What can hang from each mark:
rutuba: zovaf
noti: nabus nemim
nemim: noti
zovaf: rutuba
vegar: futef kavu nabus noti zovaf
futef: kavu nabus noti vegar
nabus: futef nemim
kavu: futef vegar

Each row was made from one small tree. The marks that hang from a mark follow it in brackets, in alphabetical order. Every link used is in the known rows. Write each row's tree.
Known rows:
vegar[futef kavu noti[nabus nemim] zovaf]: -15 10 -3 9 -5 -4 11 6 12 -8 -9 -10 5 31 10 -1 0 17 -22 -23 11 15 12 -6
 -13 -11 21 50 3 13 14 -5 14 -13 32 5 0 -1 7 -1 3 34 18 -23 6 -6
nabus[futef[kavu[vegar[zovaf]] noti] nemim]: 0 -1 -7 19 -11 -4 17 0 -8 -5 8 -8 5 15 26 0 5 18 6 -17 7 5 -4 -7 6 -7 14
 7 0 9 3 -7 13 -6 9 8 -6 0 0 -12 3 27 11 3 10 -22
nabus[futef[kavu] nemim[noti]]: -8 3 -1 6 -5 -5 9 -2 -19 -10 9 0 5 0 21 -6 -9 22 1 -6 8 -3 2 -6 13 -4 12
 -10 12 3 13 6 8 0 -5 3 -1 -6 -8 -10 -2 41 4 3 11 -12
futef[vegar[zovaf]]: -4 3 -5 3 -2 3 7 0 9 4 3 -2 -2 19 13 -3 3 6 -1 -3 4 4 -1 2 -4 -4 7 -5 -5
 -1 4 -3 9 -1 16 2 -2 1 4 -6 8 -14 5 -5 -5 -19
futef[kavu nabus[nemim]]: -13 0 0 4 -6 -2 14 6 -2 -5 15 2 -5 -14 2 0 -21 4 4 -11 5 -3 3 -8 -13 -7
 14 -13 -9 2 2 2 -1 -3 4 2 -5 -6 -11 -8 -7 16 9 4 -1 -7
kavu[vegar[nabus noti zovaf]]: 2 11 -8 15 -6 11 -3 7 12 9 1 -9 -9 19 -3 3 14 15 -5 -11 7 -12 0 0 -4 -4
 -7 21 -1 -1 13 -1 6 -13 19 4 1 7 -6 -4 10 0 10 -15 8 -19
nemim[noti[nabus[futef[kavu vegar[zovaf[rutuba]]]]]]: -5 2 -3 2 -5 -4 18 3 7 -5 5 -7 0 11 36 -5 11 22 -5 -7 6 5 3 -5 0 -6 17
 -1 8 -5 27 9 18 7 22 4 -7 -6 -7 -10 8 24 10 -12 -1 -23
nabus[futef[vegar[kavu zovaf]] nemim[noti]]: -10 7 -11 3 -5 -3 11 4 -10 -5 2 -4 8 23 25 -3 -5 29 -3 -14 9 0 3 -5 10
 -10 16 0 14 6 7 0 16 -3 8 8 -3 -2 2 -12 8 24 6 -7 11 -21
nabus[futef[kavu noti vegar] nemim]: -6 -5 -9 12 -8 -2 23 0 -11 -10 8 -2 6 3 27 -4 -15 19 9 -12 4 8 -2 -8 5
 -7 21 -6 -7 10 1 -2 15 -9 6 10 -6 -6 3 -15 2 33 11 6 3 -19
nabus[futef[vegar[zovaf]] nemim[noti]]: -5 6 -8 3 -7 -2 6 1 -10 -4 6 -4 4 24 27 -7 3 31 -1 -9 10 -5 1 -3 16 -5 7
 -8 16 -1 13 3 15 0 6 3 -5 -2 -2 -10 4 25 3 -2 11 -17
kavu[futef[nabus noti[nemim] vegar[zovaf]]]: 4 -7 -19 14 -14 -2 25 9 7 -7 2 -8 -3 20 15 1 0 6 3 -17 13 3 -2 -2 -20 0
 13 -1 -15 13 2 0 20 -8 28 4 -15 -7 3 -8 9 -4 11 3 -4 -16
kavu[futef[noti[nabus[nemim]] vegar[zovaf]]]: 1 -12 -16 8 -12 -3 19 10 5 -7 0 -9 -4 19 21 -4 6 9 0 -14 7 10 0 -8 -14
 -2 10 -7 -5 8 6 2 20 -7 17 6 -10 1 9 -5 11 11 12 -2 1 -16
nemim[noti[nabus[futef[vegar[kavu zovaf[rutuba]]]]]]: -4 3 -9 -2 -3 -6 13 8 7 -5 -3 -9 4 14 30 1 11 23 -6 -11 5 7 5 -6 0 -8 17
 10 11 -1 17 5 17 5 20 6 -7 -3 0 -8 11 22 7 -15 4 -15
noti[nabus[futef[kavu vegar[zovaf[rutuba]]] nemim]]: -13 -4 -4 6 -8 -5 19 4 6 -9 9 -5 0 3 35 -4 -4 18 -1 -12 -6 11 2 -14 -5
 -8 20 0 -1 3 17 4 11 7 14 9 -14 -4 3 -11 0 27 12 -9 4 -11
vegar[futef kavu nabus noti]: -17 17 -7 6 0 6 -1 7 5 -1 -7 -3 3 7 -9 13 -16 10 -11 -16 8 -7 8 -5 -6 -9
 15 39 0 7 14 8 5 -29 8 4 9 -3 -1 -1 6 33 15 -21 7 -4
kavu[futef[vegar[noti[nemim]]]]: 0 -1 -11 10 -8 5 12 5 -2 -9 -4 -3 -2 3 12 -6 -4 5 -2 -4 3 -8 -1 -4 -11 3
 10 -1 -4 12 11 5 12 -7 12 7 -7 -1 8 -9 10 4 4 -4 -1 -14
kavu[futef vegar[nabus noti[nemim] zovaf]]: 4 5 -14 23 -12 9 5 8 5 2 -2 -9 -8 17 3 4 9 10 -5 -14 5 -16 -2 -4 -12 1
 -4 23 -3 15 16 1 10 -12 21 5 -7 4 0 -6 14 -1 10 -16 9 -17
noti[nabus[futef[kavu vegar[zovaf]]] nemim]: -7 -6 -3 14 -7 -6 25 1 2 -11 7 -3 6 14 26 -10 -10 19 -2 -10 -2 20 2 -6
 -7 -7 19 14 -11 14 13 -3 14 3 41 9 -14 -7 2 -9 3 29 15 -11 -1 -18
kavu[futef[noti]]: 6 -9 -11 8 -7 -3 10 4 -4 -6 -4 -5 1 4 8 3 6 -5 3 -4 8 1 -4 -2 -9 5 6 -4
 -3 8 2 4 13 -8 -1 0 -3 -2 6 0 8 3 3 6 1 -7
nemim[noti[nabus]]: 5 -2 2 -8 -1 -2 2 8 3 -3 0 -4 -3 7 5 -7 11 15 -5 -2 8 3 6 -1 2 -2 -3 -2
 11 -5 12 7 7 5 13 -1 1 0 -8 0 2 24 4 -6 1 -5
nabus[nemim]: -4 0 -2 -2 -3 1 0 1 -4 -1 3 0 -3 -3 2 -2 -6 6 1 -6 -3 -3 2 -5 4 -2 -2 -6
 2 3 -2 -2 -4 1 -9 2 -2 2 2 -3 -6 7 0 3 6 8
rutuba[zovaf]: 2 1 1 -6 1 1 7 -6 -3 2 -2 -3 0 13 3 3 9 -8 -3 0 4 7 -4 0 4 -3 -6 -2 0 0
 -2 -8 -1 -3 11 -14 4 -3 -7 0 7 -11 -3 2 6 -5
futef[kavu vegar[nabus noti zovaf[rutuba]]]: -18 14 -12 14 -5 12 14 0 23 6 6 -5 -12 10 23 -2 -9 11 -4 -11 3 -10 4 -4
 -14 -9 17 4 -16 -3 24 5 12 -8 22 7 -1 -6 -3 -14 11 -8 18 -14 -7 -25

Write each row's tree:
-4 8 -4 20 -9 0 16 -4 3 -5 2 -8 3 9 31 0 9 15 -3 -12 0 -5 -2 -6 0 -4 17
 23 1 8 18 -3 11 2 18 8 -9 -3 -1 -13 5 13 8 -8 6 -16 => nabus[futef[kavu[vegar[noti[nemim] zovaf[rutuba]]]]]
0 14 0 10 -5 11 -5 10 4 2 -1 -6 -3 6 -11 11 9 11 -3 -10 6 -17 1 -4 3 -3
 -2 29 5 1 15 6 2 -23 12 3 3 4 -8 -4 5 22 8 -19 7 -9 => kavu[vegar[futef nabus noti]]
-7 0 -10 13 -9 -1 28 5 15 -1 11 -6 -6 18 17 -3 -7 8 4 -16 18 9 0 0 -20
 -10 24 -7 -21 -1 2 -2 19 -11 34 3 -4 -8 -6 -12 8 -1 19 2 -13 -34 => futef[kavu nabus noti vegar[zovaf]]
-11 -1 -22 6 -12 -8 20 8 11 -4 -3 -11 -3 7 22 14 1 1 -3 -25 8 -1 2 -10
 -23 -5 24 7 -5 10 2 1 14 -5 -1 4 -11 -4 8 -7 6 -7 11 -2 5 1 => vegar[kavu[futef[nabus[nemim] noti]] zovaf[rutuba]]
3 -10 -4 4 -5 -4 17 7 -1 -13 0 -2 7 6 15 -6 -8 20 1 -6 -7 15 3 -8 1 -3 8
 15 -4 13 6 -2 8 4 29 9 -17 -5 3 -5 -1 33 7 -10 3 -1 => noti[nabus[futef[vegar]] nemim]
-2 -2 1 2 -3 -4 16 7 -6 -9 6 -2 4 2 21 -8 -1 22 -1 -2 8 8 3 -5 4 -5 13
 -5 8 -2 19 9 15 0 23 6 -4 -5 -9 -9 8 41 8 -8 -1 -24 => nemim[noti[nabus[futef[kavu vegar]]]]
12 -4 1 6 -9 0 12 9 4 -6 -4 -10 1 11 1 6 19 9 2 -16 4 5 2 -4 4 -3 -1 29
 -1 13 -2 -6 6 -9 25 4 -6 3 3 -5 -1 23 6 -10 0 1 => kavu[vegar[futef[noti[nabus nemim]]]]
3 -4 -22 10 -15 -1 26 7 15 -7 0 -10 -6 14 23 6 5 3 3 -17 8 -6 -2 -5 -20
 1 15 0 -14 11 4 2 17 -3 21 3 -18 -8 5 -10 7 -18 8 1 -5 -7 => kavu[futef[nabus noti[nemim] vegar[zovaf[rutuba]]]]
6 4 -7 7 -7 6 -2 10 -12 0 5 -4 -1 2 0 7 5 25 7 -10 1 -19 -1 -7 17 -3 -11
 6 10 5 8 4 0 -7 3 6 -5 2 -10 -8 3 26 2 -9 17 -7 => kavu[vegar[nabus[futef nemim[noti]]]]
9 -11 -9 4 -7 -3 15 6 9 -7 -5 -8 -2 14 7 -6 3 11 0 -13 3 16 6 -3 -3 -2 0
 18 -12 12 -5 -9 9 0 24 4 -8 -2 4 0 -3 19 10 0 1 10 => futef[noti[nabus nemim]]
0 -1 -2 6 -3 -4 3 9 0 -11 -2 -6 5 9 9 -6 5 20 -10 -4 4 10 3 -8 -4 -1 11
 20 10 -4 18 5 11 -5 13 4 -5 -1 -4 3 2 45 9 -9 12 -6 => vegar[noti[nabus[futef]]]
-9 6 -26 16 -6 -2 16 -1 13 0 -7 -10 4 23 23 15 -7 17 -2 -26 -1 2 4 -5 -1
 -8 17 39 -12 17 5 -6 12 -6 17 7 -10 -10 8 -6 6 5 16 -14 12 6 => vegar[kavu nabus[futef[noti[nemim]]] zovaf[rutuba]]
-8 2 -8 8 -6 -8 18 4 11 -5 -8 -11 7 32 12 5 1 11 -11 -26 11 22 9 -3 -8
 -11 20 44 -6 17 1 -9 16 -12 31 4 -2 -3 10 -2 3 26 18 -16 1 -1 => vegar[futef[noti[nabus nemim]] kavu zovaf]
-6 4 -27 10 -6 7 23 2 25 5 -7 -10 -6 24 20 8 -10 13 2 -25 -1 -1 7 -2 -7
 -11 13 24 -26 18 -4 -11 13 -7 29 11 -8 -6 13 -14 10 -17 16 -13 -4 -2 => futef[noti[nemim] vegar[kavu nabus zovaf[rutuba]]]
-3 2 -7 8 -6 4 13 7 18 -3 -1 -8 -5 28 17 -14 3 21 -11 -11 5 9 6 -2 -11
 -6 8 16 -8 4 13 -5 14 -2 37 7 -7 1 3 -6 6 9 13 -12 -2 -15 => futef[vegar[noti[nabus nemim] zovaf]]
-11 4 -8 0 -7 -6 14 11 -1 -8 -1 -6 6 6 -3 14 -11 8 -1 -25 14 3 6 -8 -7
 -11 21 20 -3 9 -9 0 7 -21 5 4 0 -4 1 -5 -4 30 12 -2 3 5 => vegar[futef[nabus[nemim] noti] kavu]
-3 4 3 5 -9 2 14 11 -4 -2 14 -3 -8 -11 2 0 0 13 7 -13 11 -15 1 -6 -5 -7
 4 -15 1 1 3 4 2 -2 12 4 -2 1 -17 -15 -1 16 5 1 -1 -20 => futef[kavu[vegar] nabus[nemim[noti]]]
-7 6 -9 5 -2 5 15 5 7 -4 -8 -3 1 10 9 -6 -15 13 -5 -11 1 -2 6 -2 -8 -8
 17 17 -9 14 -2 -8 9 -8 22 12 0 1 10 -12 8 4 7 -8 -4 -13 => futef[vegar[kavu noti[nemim]]]
-25 20 -1 8 -10 -1 12 2 16 -4 9 -9 -6 10 22 4 2 11 -13 -22 14 -10 7 -10
 -16 -9 27 16 4 -7 27 7 9 -10 7 -1 -4 -7 -8 -8 -6 18 16 -10 3 -6 => vegar[futef[kavu nabus[nemim]] noti zovaf[rutuba]]
0 1 6 11 -5 3 13 9 5 -3 4 -5 -6 -6 6 -6 7 8 -2 -7 3 3 1 -6 -12 -5 9 8 -3
 1 11 0 7 -5 22 8 1 6 -5 -9 6 24 10 -9 -4 -26 => futef[kavu[vegar[noti[nabus]]]]
-7 -1 -1 10 -5 4 24 5 10 -8 3 -3 -5 2 16 -16 -13 13 -4 -8 2 7 7 -6 -15
 -8 17 6 -15 10 12 -2 11 -3 36 11 -4 -2 1 -13 5 23 16 -9 -9 -23 => futef[kavu vegar[noti[nabus nemim]]]
5 -2 4 5 -5 -4 12 8 -9 -7 5 -5 3 -1 14 -3 13 21 1 -5 7 4 1 -6 6 -4 5 3
 13 0 17 8 11 2 20 5 -3 0 -11 -7 8 41 5 -9 4 -24 => nemim[noti[nabus[futef[kavu[vegar]]]]]
-9 5 -7 0 -8 5 9 15 7 -6 7 -3 -8 5 3 -5 -11 17 -1 -11 9 -10 4 -8 -11 -6
 8 -7 -3 -4 6 4 5 -9 10 6 -7 0 -6 -9 -2 14 8 -1 1 -10 => futef[nabus[nemim] vegar[noti]]
-15 6 -4 4 -9 1 19 7 6 -1 17 -3 -9 10 18 -7 -11 17 0 -15 17 -6 4 -3 -11
 -11 16 -21 -5 -3 11 4 12 -2 23 3 -3 -5 -13 -16 3 8 12 -2 -6 -31 => futef[kavu nabus[nemim[noti]] vegar[zovaf]]
-5 3 -20 15 -8 0 4 2 0 0 5 -7 1 28 12 5 -5 24 0 -18 6 2 1 -5 6 -5 2 16
 -3 5 9 -1 11 -12 8 1 -8 -6 -2 0 0 24 15 -4 18 -1 => vegar[nabus[futef[noti] nemim] zovaf]
-10 7 -15 3 -2 0 3 8 -12 -3 0 -1 6 2 3 9 -21 26 0 -15 2 -9 6 -9 10 -9 7
 13 6 12 7 5 4 -10 -2 7 0 -5 -4 -6 4 38 8 -10 18 0 => vegar[kavu nabus[futef nemim[noti]]]
-4 4 -4 6 -4 -2 2 6 16 0 -2 -9 -5 26 11 -9 13 15 -16 -8 10 12 6 -3 -13
 -4 6 19 3 -8 19 0 13 -4 21 0 -1 3 -2 4 5 17 14 -11 6 -13 => vegar[noti[nabus] zovaf]
-1 16 -2 9 -12 3 9 7 17 -2 0 -13 -5 17 12 9 24 13 -8 -21 8 -15 2 -5 -7
 -3 8 35 5 1 17 -1 6 -6 22 2 -10 1 -5 -8 -2 -1 6 -16 3 0 => kavu[vegar[futef[nabus] noti[nemim] zovaf[rutuba]]]
